Each row was made from one walk, in order. Every step used is in the known rows, and no mark comes twice. Write each row's walk.
Known rows
M > T > V > L: [-20  15  32   6  -3 -22 -24 -31  -3 -66   9  17   9  58 -19 -22   1  28
  60  -7  -4 -32  19 -23 -26   4 -23 -20 -24   8  14 -11   0 -30  -1]
T > M: [  6  -8  63   1 -10   6   0  31  41  -1  13 -15  19   3  -3   3 -23  -8
 -37  -2  15  17  -9  32  36  -5   1 -13  22   0 -18 -27 -19   2 -29]
U > Y > B > C > T: [  8 -16 -38 -12   8 -23  22  17   3  43 -22  34 -35 -23  17   6  23  29
  -7   0   7  36  23  -7 -38   7  38 -12  18  -4 -32 -15  29  40 -15]
E > U > C > B > Y > T > M > R: [ 16  20  -3  25 -22  -6  23   9  10  23  -7  -4 -21   2  47  -6  -4  -3
 -47 -13  -2  21   7  -1   5   2 -16 -44  17  36 -33 -29 -13 -30 -11]
T > Y > B: [-16  -6 -17 -10  -6 -21  -8 -17   9   1  -1   4 -15 -23 -15  -8  10  -6
  -5   7  13   7 -39  39 -25  -1   4 -15 -31  14  -3   6  -7   5   0]
E > U > Y > B: [  5   8 -33  -5  13  -4 -18  -8   4  24  -3   7  -4  -4  -8 -14  38 -11
   2  26  16 -19  -4  31 -28 -46  16 -32 -18  -2  -4  14 -34  19   5]
X > W: [ 26 -20   4  12 -36  20   2  -3  21 -21   8  -2 -11  -3  -5  31   5 -32
  -5  22  21  20   6 -19  40 -10  25  38   9   1  20   4 -14  -4 -46]
X > W > T > V: [ -2  -2  53 -26 -40  46 -12 -32 -16 -59   7 -14   6  42 -13   7 -37 -13
  51   2   0 -12 -17 -36 -26 -11  -4  25  -3 -19  26 -13  -6  -7 -40]
E > U > Y: [ 36   9  10   2  16  13 -12  12  -2  27 -12  11  23  40 -12  -5  53 -38
  25  39  16 -28  10  10  16 -70  13 -12 -14   1   6  18 -73   9  14]
M > T: [ 10  -5  20  18  -3 -17 -22 -15  53 -16  11  25  -7   6 -13   8  -4  21
  33   8  -3 -25 -23 -18  12 -10 -12   3   0 -26   9  14   3  -3 -16]
R > M > D > T > Y: [ -1  12  46 -22  -1  -2  -8  17 -32  -8  13 -26  33  -5 -14   9 -33 -48
  26   8  16 -16 -40  27  38 -12  14  11 -14  45  18  15 -50 -10  21]
W > X: [  7   2  26 -18  -7 -12  -8 -14  22  15 -10  16  11  16   4  19  -9  11
 -16 -22   7  15 -11  -9  54 -17   1   3 -26  21 -19  -5 -29 -32  26]
C > T: [ 26  -6  -3 -15  -1   4   1  10  31  18   0  13 -15   4  -2  -9   9  18
  -8  -2   1  25  22  -8  21   9  29  10  13 -11 -27  -4   7  15 -24]
D > T > V > L: [-37  30  44 -12  -1 -14 -20 -20 -30 -71   1 -10  26  54 -11 -17 -25  15
  48 -11  -8 -18  37  -8   1   7 -10  12 -15  -2  15 -11 -24 -27  18]
V > L: [  1   9   7  13   7 -27  -4  -4  -8 -45  11   1  18  37 -23 -15   8  21
  13   2   2   2  28   5  22  23  -1 -16 -23   7   0  -8 -29  -9  10]
R > M > T > Y: [ 11 -22  50  17 -13 -13  -2  17   7   7  13   9  26  14 -24   3   6 -23
  33   6  13 -32 -55  24   6 -41 -11 -17 -14  25  14   4 -12 -23  -8]
M > D > T: [ -4  36  18 -32  11   4 -28  -9   0 -32  17 -25   9 -16  -2  16 -53 -11
  20  14   1  -7  -2  -9  53  23  18  33   1   1  10  27 -43  12  19]
B > Y > T: [  7   5   6 -36   2 -13   4   0  19  23   8  46 -10  -8   0   3   8  16
 -24 -10  13   4   7   8  -7  23  -4 -15  -2  -2   6  -6  17  -1  -1]
E > U > C > B > Y > T > D > M: [-24  34 -70  -2  29   6  34  10 -16  38   8   8  14 -15  -4 -39  37 -16
 -31   3 -10 -40  37 -13 -18 -11 -12  -5  25  14  35  24  38 -12  45]
W > T > Y > B: [-11  -7  -7 -14  -8 -22  -1 -23 -20 -13   8  -9  -1  -7 -30  -7 -20   8
  18  -6   1 -10 -65  31 -48   2  -8 -21 -31  -4   9  -5 -15  17  -6]
X > W > T > Y > B: [ -1 -20 -16  -6 -24 -14   4 -25 -28 -19  10 -11  -5 -10 -29   5 -16  -9
  21  -4   8  -8 -66  20 -45  -6   1  -9 -25   5  24  -9 -12  12 -26]
C > T > D > M: [-14  10 -51   3  26  18  11  16  11   7   9  -4  17 -15 -17 -33  30 -17
 -17 -15 -25  -5  26 -18  26  15   0  26  29  -5   3   9  54  -6  25]
D > M > T > V: [-11  16  25  -3   3  13 -34 -39  40 -43   9  12  -3  13  -3 -20   2  -4
  51   2 -23 -35  10 -43 -27 -17 -23  14   0  -6   8  14  34 -25   7]
X > W > T > Y: [ 28 -24  33   3 -31   1  18  -7 -47 -29   8 -12  20  35 -37  19 -14 -38
  51   0   7 -16 -68  -3  -6 -21  -5  16 -25  10  39 -11 -46   0 -25]
E > U > C > T: [ 48  18  -3 -16   4  12  14  21   0  52  -3   8  -6  34  -6 -10  30  -2
  -7  31  -8   5  46 -14   6 -42  30   5  18  12   1  19 -28  21 -14]
C > U > Y > T > V > L: [  0  22  17  -4  21 -18 -24 -21 -45 -29  -9  -4  20  59   2 -24  19  23
  30 -23  -7  -3  47  -3 -44   4  -9 -25 -30  15  -2 -20  -7 -26   2]
C > B: [-20   2 -27  13 -12  -2   7 -18  44  -9   0 -14 -19 -29  18 -13 -19  23
 -19  19  21   7  14  -4   0   5  31  -6   4 -21 -34  18  -7   9  -7]
Y > B > C: [-23  -7 -23  -5   8 -18  19   6  13   8 -19  34 -42 -41  26  18  -6  28
 -31  14  21  35   9   1 -23  33   8  -5  10 -16 -18  -8  32  37  -2]
X > W > T > M: [ 23 -26  64   6 -33  14  17  24  -5 -28  29 -38  29  20 -19  21 -58 -10
  -4 -13   8  -4 -42  10  12  -9  -2  -6  28 -12  15 -42 -27  10 -61]
R > M > T > Y > B > C: [-21 -23   1  12   1 -28  26  22  -6  21 -10  35 -24 -35  16  15  -6  13
  -6   6  25   4 -30  18 -40   2  -3 -27   6  14  -4 -16  38  15  -4]
Y > B > C > T > V > L: [-30  10  -8 -16   4 -24   5 -11 -30 -34 -10  24 -22  29   7 -27   4  42
  20 -13   4  11  47 -15 -55  32   5 -28  -8  20 -15 -33  32  -1  -7]
X > W > T: [ 31 -18  23   2 -33  21   9 -14 -20 -42  21 -23  15  24 -26  24 -39  -5
  35   4  -1 -11 -34 -25   8   1   5  23   3 -31  32  -9 -29  15 -44]
X > W > T > C > B > Y: [  2 -27 -20  11 -41 -19  42 -17 -45   3  -3  16 -24 -13   7   8 -19  -7
  19   6  19 -19 -26 -18 -34  -4   8 -18  -8  -3  -1  -5 -17  14 -10]
E > U: [ 19  17   8  -4  25  25  -6  17   4   8   0  21  -3  31   4 -16  15 -22
 -10  29  29 -28  13   1  40 -31  -4   3  -1  -4   3   7 -39   8   0]
L > V: [ 10  -3  22 -13  26  39 -10  14  40  11  13  -6 -18 -12 -24   7   9  -6
 -14  24   1   7  -9 -26  31 -22 -28  43  -3 -14 -27  14 -27   5  19]
T > Y > B > C > U > E: [  2 -46   5   7  23  13   2  17 -32  12 -19   6 -20  -4  37  37  -6  37
 -31   2  10  22  28   9  -9  25 -13  25  -4   3   5  10  23  14  26]
Y > B > C > T > D > M > R: [-18  12 -84  37   6   3  16   0   6  -7 -19   4 -33 -38  38 -18  26  -4
 -31 -32 -34  43  13 -36  17  57 -17   5  19  10 -39 -18  71 -20  24]
U > E: [  9 -32  34 -14 -17  45 -24   2  52 -12  18  -3   4  10  -9  30   2  24
 -10  29 -10   5  41   3  40   4   4  27   1 -21  18  32 -12   5  22]
Y > T > C: [ 31  -2  -2   2 -16  -5  -7 -22  23  32 -16   0 -21  -7  -4   8  19 -10
   1   4 -49  10  17  10 -13 -10   3 -16 -12 -32 -14  -4 -11  25 -18]

Write each row's walk
[ -3 -23  17  -8   1 -15  30  48  19  33  -2  10 -23 -24  22   1 -23  25
 -52 -18  19  36   6  21 -15  18  18 -27  46   7 -36 -51  34  29 -43] : Y > B > C > T > M
[-39  16 -69  -2  24   0  24   2   5  13  10  11  10 -37  -2 -34  19  -3
 -32 -20  -7 -22  20 -10  -9  26 -10  -1  22  -2  16   9  64 -13  38] : C > B > Y > T > D > M
[ 19  -9 -37  21  14 -24 -21 -20 -24  33 -25 -19  -9 -20   9   1  29  -1
  -1   3 -12  14  -2  32 -44 -24  12 -22 -27 -12 -30   7 -19  22  -2] : T > C > U > Y > B
[ 25  -6 -58  40  30 -40 -24 -29 -17  24 -13 -19  -8 -28   6  -9  33   1
  22  -4 -32 -12  -3  12 -61 -31  -4 -22 -20  -9 -19  14   4  15  11] : D > M > T > C > U > Y > B
[-22  17 -18 -27   5 -25 -16 -22 -15 -12   6 -13  -8 -35 -12  -1 -24 -13
  13   3  10  -8 -43  29 -15   9  11  -2 -25  26  10  16 -23   9  15] : M > D > T > Y > B
[-14   3  78  -5  -6  -6  -3  34  19 -15  11 -32  34   1   2  14 -58  -5
 -18 -14   4  -1  -5  33  48 -12  -2  17  36 -21   2 -24 -34  -2 -16] : D > T > M
[  0  12  45  32 -24  -1  -9  10  25 -36  -6 -35   5   0  34  14 -41 -13
 -21 -28 -20  37 -12   3  68  20 -20  11  20  -5 -37 -34 -25 -33  -9] : D > T > M > R
[ -5 -11 -33 -19  -4 -25   1 -10   4  21  -2  11 -25 -22 -13 -17  16   6
  -6  -7  10  13 -29  29 -37   1  18 -18 -18  19 -13  -5  10  14 -13] : C > T > Y > B
[ -2  16 -20  13 -26  -5  18 -22  35  16  -1 -28  -8 -17   6  -4  -6  19
 -16  44  -1  14  34  -6 -16 -22  39  -2   5  -8 -16  41 -32  10   1] : U > C > B
[ 29  21 -36  44   1   7 -15 -24  38 -42  -2 -23 -15 -16  27 -11  19 -24
  -8  -9 -43  38  19 -36  55  35 -17  15  -7  12 -45   5   4 -30  30] : D > M > R
[-23  21 -78  33  -3  -1  15 -15  11 -11  -7   2 -17 -34  37 -26  21  -9
 -29 -34 -22  16   8 -32  18  52 -25  -6   6  14 -27  -8  53 -45  35] : C > B > Y > T > D > M > R
[ 11 -14  45  23 -10   4 -15  17  47   1  29   1  24  -5 -10   5 -16  11
  14   7   6 -31 -20  10  21 -26  -3 -16  18 -13   1   7  14 -17 -22] : R > M > T
[-21  21 -47  -1  26  17   2   4  22   4  10  -4  22 -22 -15 -26  27 -15
 -27 -18 -30 -11  26  -7  14  19 -14  16  20 -13  21  10  56 -11  29] : Y > T > D > M
[ -9   2 -34  14   4  27  17   1 -22 -31  21 -27  36  -2 -32 -12   0 -30
  11 -13 -26 -28 -12 -27  18   9 -15  33  19 -17  42   5  30  -6  12] : X > W > T > D > M
[ 38  32  19  -3   0  17   6  10   2  35   0  -1  11  40 -12   2  28 -24
  -6  60  -3 -10  35  -3  19 -60   8   9  -1  10  23  39 -64  12   9] : E > U > C
[-40  28  66 -38 -12  25 -33 -22   9 -46 -10  -8  12  22   7   1 -39  -9
  35   0  -5  -7  17 -12  10 -14  -2  47   4 -29  10   6 -11 -18   5] : D > T > V
[ 28   9   3 -18  -1  -5 -18  -9  37  30  -2   7  11   5 -14   8  34   2
   5   6 -15   6  18  16 -14 -22  21 -19  -8 -20   2   7 -20   7  -7] : U > Y > T
[-23  10  -3 -26   0 -12 -13  -1 -20   0  18 -26   8 -42 -10  -2 -33 -19
  -1   3  17 -10 -43  49  -9   0  17 -14 -15  34   4  11 -15   1  11] : R > M > D > T > Y > B
[ 11 -16  29  15  -7 -29  -7  -8  12  -8   0  26   4  22 -26   6  16 -16
  49   6   5 -28 -56   0  -1 -28 -19  -2 -29  14  20   7 -23 -14  -3] : M > T > Y
[ -1 -26   2 -11  32  10  -8  14 -52  -1 -10  -9 -17 -18  38  42 -35  31
 -15   1   9  11  24   1   0  38  -5  35  -3  17  15  22   9  18  39] : M > D > T > Y > B > C > U > E
[ 41  -4  13  23  26  -6 -17   7 -25  21 -23 -16  25  24  12  10  31 -11
  11   6   8  17  11  11  12 -28  14  10 -19  -4 -22  11 -44   3   7] : C > U > Y
[-25  16 -45 -12  26   5  14   9   1  11  13  19  18 -22 -13 -26  31 -16
 -26 -21 -14 -18  16  -7   9  25 -21  10  17  -1  26   7  58 -16  39] : B > Y > T > D > M
[  1 -39   0   4  25  21  -5  16 -13   6 -13   3 -23 -13  44  38 -13  54
 -43   4   9  30  49   1   0  38  -7  30   9 -18  -3  12  32  20  18] : Y > B > C > U > E
[ 28  12  40 -29   2  18  -9   8  -3 -25  40 -36  15  -2 -17   0 -63  -7
   2   6  13  -4 -43   2  17  35   8 -35  -1  35 -12  -9 -35  28 -22] : W > T > M > D
[ 30 -27  35   5  10  44 -25  18 -37  11   7 -52  13  -4  27  37 -37   6
 -14   6 -22  -3  44  15  38   6   2  26   6   0  -1  26 -14   9  25] : R > M > D > T > C > U > E
[ 15  10 -39   3  23 -27 -29 -24 -45  22 -16 -36  -6 -31  14   7  -1  -7
  15   2 -14   4  -8  25 -35 -11  20 -13 -25   3 -22  17 -32  28  11] : M > D > T > C > U > Y > B
[ 21 -15  11 -11  -5 -12  12  11  -7  18  -9  17  -4  18 -17  -9  25 -18
  16  -4   7  13 -22  10   7 -13  17   4 -17  28  -7  -4 -18   2  -9] : C > T > Y
[-30 -14   5   1 -29  37  21  13 -34 -20   8  -9  33  28 -37  14 -21 -16
  13 -10  10 -22 -50 -11  22   7 -12  29  15 -40  53 -11  13  -4 -32] : X > W > T > D
[ -2 -12 -37 -16   9 -17  25  17  11  30 -17  37 -49 -33  24   2   3  40
 -27  -4  12  40  24 -11 -24  32  29  -4  25  -8 -33 -17  48  40 -23] : Y > B > C > T
[  0  26  31 -41   2  34 -32 -20  14  11 -14  19   2  40   4 -16  29 -19
  26   8  -4 -21  28  -6 -41 -47   3 -15  -9  -3   8  -1 -10 -11  -8] : E > U > Y > T > V
[-47 -10  23  17 -13  25   3  36  20  17  14  11  38   4 -22  -3  -2  -1
  -5  -6  17 -37 -37  17  32 -12 -18  -4  26 -22  27   1  48 -28 -14] : R > M > T > D
[  9 -43 -16  23  39  -4  -4   6 -26   1  -6   7 -19 -14  33  28   0  39
  -7  -7 -12  -5  29 -12 -25  17 -28  26   3   5  16  18  45   8  39] : D > M > T > Y > B > C > U > E
[-47  -4   3  12  -7   7  -3  10  24   0   1  28  16  12 -25   1   8   5
  12  -5   9 -33 -38  -8  24   1 -27  13  13 -34  33   7  37 -18  -9] : M > T > D
[-41  -6 -48 -10  17  11  36  46 -33  61 -30  45  -8   3   3 -11  42  -1
 -19  -4  26  -6   2   3 -15  -9   9  -8  28 -11  10 -16  44  17  -4] : E > U > Y > B > C > T > D
[ 19   7  23  24 -24   5  -9   4  50 -10  -2 -19 -14  -6  33   6 -12   0
 -44 -31 -20  47  -5   4  39  33 -19 -25  11   9 -46 -42   3 -31 -29] : Y > T > M > R
[ -9  23  23 -17   0 -13 -23 -26 -13 -36   0   5  21  56 -19 -23  25  15
  42 -10 -14  -9  45  -2 -41  -4  -3 -35 -29  14   8 -17 -14 -25   6] : U > Y > T > V > L
[ 14 -26 -16  26  30 -22  30  11 -92   1 -29   0 -25  -7  43  27 -30  15
 -13 -24  30  27 -24 -10 -38  30 -10  20  -3   3  -3 -28  22  22 -26] : X > W > T > Y > B > C > U
[ 12  28 -54  39 -10  17   9  -6  12  -2 -10 -23   1  -4  15 -16  38 -25
 -16 -13 -54  37  26 -39  41  24 -12  19  12  17 -23   8  27 -35  28] : U > C > T > D > M > R
[-10 -15 -18   7 -23 -28  31 -10 -12  21 -12  29 -30 -26  16  -4   2  -1
  -4  13  23  -6  -4  -1 -19   1   7 -25 -13   1 -24   6 -10   9  14] : T > C > B > Y
[-52  15 -27 -24 -16   3  34  13  -6  50  -6  29   9  -9  -7  -6  17  11
 -37  -3  16 -10   1   9 -18  11  -2 -11  16 -10  34   9  40 -14   6] : U > C > B > Y > T > D
